Every row comes from one small tree of marks. The marks that hang from a mark follow it in brackets, in the order of their numbers. Every link used is in the known rows. Which tree was each row made from?
Known rows
q_404{q_950}: [-0.32 -0.07  1.99  0.61  0.79  0.65 -0.41 -0.07  0.46 -0.13 -0.75  0.01
 -0.32 -0.34  0.51  0.69  0.12 -0.74  0.24]
q_546{q_523{q_731 q_950} q_741}: [-2.88 -0.15  2.91 -0.35 -1.57  2.01  1.60  1.63  1.12  3.32  0.67 -2.74
  2.33  1.38  1.66  0.99  0.41 -1.30  0.49]
q_404{q_546}: [ 0.58  0.75  0.60 -0.24  0.26  0.46 -0.23 -0.53  0.13 -2.14  0.54  0.98
 -0.31  0.47 -1.43 -0.12  0.49  1.15 -0.44]
q_546{q_523{q_48} q_741}: [-1.13 -0.12  2.10 -0.17 -0.15  0.44  1.62  0.71  1.50  2.30  0.01 -2.05
  1.14  0.04  1.59  0.49  0.49  0.19  1.07]
q_48{q_523{q_731{q_973} q_950{q_404}}}: [-3.03  0.00  4.10 -1.00  0.34  4.24 -0.30 -0.19 -0.59  2.32  2.37 -0.19
  1.81  2.58 -0.61  0.31  0.17 -1.92  1.23]
q_48{q_523{q_546{q_741} q_950}}: [-1.67 -1.36  2.84  0.28 -1.08  1.77  2.63 -0.29  0.42  1.81  0.85 -0.97
  1.62  1.22 -0.93 -1.44  0.14 -1.35  1.06]
q_950{q_523{q_48}}: [ 0.39  0.26  1.59 -0.16  1.38  0.92 -0.15  0.90 -0.47  0.71  0.52 -0.90
  0.58  1.12 -0.43 -0.07  0.13 -0.02 -0.85]
q_546{q_741}: [-0.18 -0.59  1.07 -0.59  0.25 -0.68  0.60 -0.16  0.40  1.71 -0.06 -0.47
  0.07 -0.29  0.24 -0.51  0.08 -0.43  0.63]
q_731{q_523{q_950} q_973}: [-1.26 -0.31  1.11  0.91 -1.08  1.73 -1.04 -0.17 -1.58 -0.71  0.66  0.80
  1.01  2.03  1.03 -1.24  0.05 -1.24  2.35]
q_950{q_523{q_48 q_546}}: [ 0.92  0.28  1.88  0.86  0.92  0.89  1.07  0.06 -0.33  0.62  0.22 -0.73
  1.75  2.01 -1.62 -0.30  0.78 -0.14 -0.89]
q_48{q_523{q_731 q_950{q_404}}}: [-3.19 -0.15  3.48 -1.43  0.04  4.16  0.45  0.41 -0.44  2.81  1.66 -1.34
  1.71  2.04 -0.59  0.63  0.21 -1.98  0.38]
q_950{q_404}: [-0.33  0.33  1.14 -0.91  0.28  0.86 -0.44 -0.90 -0.05  1.10  0.35 -0.02
  0.45  0.66 -0.78  0.51  0.20 -0.77  0.80]
q_950{q_404 q_523{q_546{q_741} q_731}}: [-0.67  0.07  3.36 -1.01  0.99  1.65  0.70 -1.07  0.40  4.22  0.92 -1.59
  2.74  3.41 -2.88  0.63  1.72 -2.23 -0.50]
q_731{q_523{q_48 q_546} q_973}: [ 0.04  0.05  1.52  1.76  0.44  1.31 -0.35 -1.45 -1.45 -0.54  0.00  1.14
  1.85  2.51 -0.34 -0.87  1.34 -0.23  2.04]
q_48{q_523{q_546 q_950}}: [-1.60 -0.89  1.97  0.73 -1.34  2.26  2.23 -0.16 -0.01  0.42  0.84 -0.59
  1.55  1.45 -1.12 -1.00  0.07 -1.08  0.52]
q_731{q_523{q_546} q_973}: [-0.12 -0.41 -0.01  1.64 -0.61  0.42 -0.31 -1.98 -0.69 -0.82  0.22  1.33
  1.29  2.58 -0.99 -1.15  1.44 -0.82  1.93]
q_546{q_523{q_731{q_973} q_950} q_741}: [-2.77  0.00  3.46  0.07 -1.16  1.95  0.87  0.90  1.02  2.86  1.19 -1.64
  2.56  1.99  1.65  0.56  0.36 -1.32  1.42]
q_48{q_523}: [-1.19 -0.93  0.23 -0.63  0.10  1.08  0.77 -0.30  0.67  0.51  1.02 -0.28
 -0.40  0.20 -0.71 -0.55  0.35 -0.48  0.23]

Which tree is each row?
[-2.18  0.92  3.66 -0.90 -0.06  3.49 -0.37  0.86 -1.18  2.59  0.72 -1.15
  2.37  2.13  0.12  1.38 -0.09 -1.54  0.19]  q_523{q_731 q_950{q_404}}
[ 0.47  0.08  3.77  1.34  1.60  1.44  0.45 -0.07  0.13  0.46 -0.61 -0.71
  1.30  1.50 -0.91  0.48  0.78 -0.77 -0.55]  q_404{q_950{q_523{q_48 q_546}}}
[-0.46  0.38  4.57  0.69  1.91  1.67  0.55 -0.59 -0.82  2.80  0.25  0.02
  3.07  2.51 -0.64  0.62  1.23 -0.07  0.68]  q_523{q_48 q_546{q_741} q_731{q_973}}
[-2.49  1.03  3.97  0.80 -0.37  3.48  0.31  1.81 -0.14  1.53  1.10 -1.34
  2.97  2.26  1.93  1.37  0.25 -0.22  0.87]  q_546{q_523{q_48 q_731{q_973} q_950}}
[-0.42  0.05  5.84  1.02  2.58  2.11 -0.09 -0.32  0.05  2.51  0.09 -0.59
  2.19  2.66 -0.85  0.82  1.34 -1.46 -0.10]  q_404{q_950{q_523{q_48 q_546{q_741} q_731{q_973}}}}
[-0.26  1.12  4.55 -0.03  2.15  2.91 -0.54 -0.88 -0.86  2.67  1.39 -0.35
  3.30  4.25 -2.53  1.00  1.54 -1.28 -0.08]  q_950{q_404 q_523{q_48 q_546 q_731{q_973}}}
[-0.74  0.98  3.33  0.15  2.25  2.22 -1.19  0.53 -1.34  1.41  0.72  0.32
  1.70  1.69  0.52  1.25  0.53  0.36  0.15]  q_523{q_48 q_731{q_973}}
[-2.98  0.74  5.95 -0.57  0.04  3.56  0.53  0.87  0.16  4.09  1.30 -1.91
  3.45  2.46  1.65  1.35  0.42 -1.29  2.11]  q_546{q_523{q_48 q_731{q_973} q_950{q_404}} q_741}
[-0.70 -0.10  2.31  0.16  0.37  0.81  1.40 -0.58  0.22  3.04 -0.21 -0.99
  2.35  1.85 -1.22  0.62  1.44 -0.77 -0.44]  q_523{q_546{q_741} q_731}
[-2.22  0.23  4.55 -0.60 -0.93  2.37  1.58  0.91  0.67  3.22  0.48 -2.33
  2.34  0.91  1.80  0.63 -0.23 -0.97  2.04]  q_546{q_523{q_48 q_950{q_404}} q_741}
[-2.83 -0.58  5.25 -0.49  0.08  3.63  1.31 -1.21 -0.13  3.68  1.92 -0.50
  3.01  3.30 -1.69 -0.23  0.86 -2.32  1.66]  q_48{q_523{q_546{q_741} q_731{q_973} q_950{q_404}}}
[-0.24  0.52  3.51  1.66 -0.45  2.32  1.68  0.85 -1.54  0.34 -0.41 -0.44
  2.79  1.50  0.12 -0.05 -0.42  0.25  0.52]  q_523{q_48 q_546 q_950}
[ 0.62  1.37  3.24 -1.33  1.91  2.13 -0.73 -0.52 -0.47 -0.06  1.34  0.09
  0.81  2.17 -2.40  0.31  0.72  0.25 -0.46]  q_950{q_404{q_546} q_523{q_48}}
[-0.19  0.84  6.26 -0.33  3.33  2.33 -1.20 -0.17  0.15  0.70  0.80  0.17
  0.80  2.24 -1.07  0.81  1.37 -0.24 -0.39]  q_404{q_546{q_741} q_950{q_523{q_48 q_731{q_973}}}}
[-1.70  0.56  2.53  0.74 -1.36  2.36  1.37  1.83  0.24  0.57  0.26 -1.92
  1.88  0.67  2.11  0.70 -0.41  0.02  0.88]  q_546{q_523{q_48 q_950}}
[ 0.24 -0.74  3.12  0.94  0.85  0.28  0.95 -0.80  1.09  1.40 -0.41 -0.87
  0.82  1.31 -1.30 -0.20  1.02 -1.68 -0.14]  q_404{q_950{q_523{q_546{q_741}}}}
[-2.33 -0.46  3.41  0.79 -0.32  3.56  1.14 -0.31 -0.38  1.32  1.66 -0.09
  2.58  2.96 -1.29 -0.26  0.70 -1.40  0.58]  q_48{q_523{q_546 q_731{q_973} q_950}}
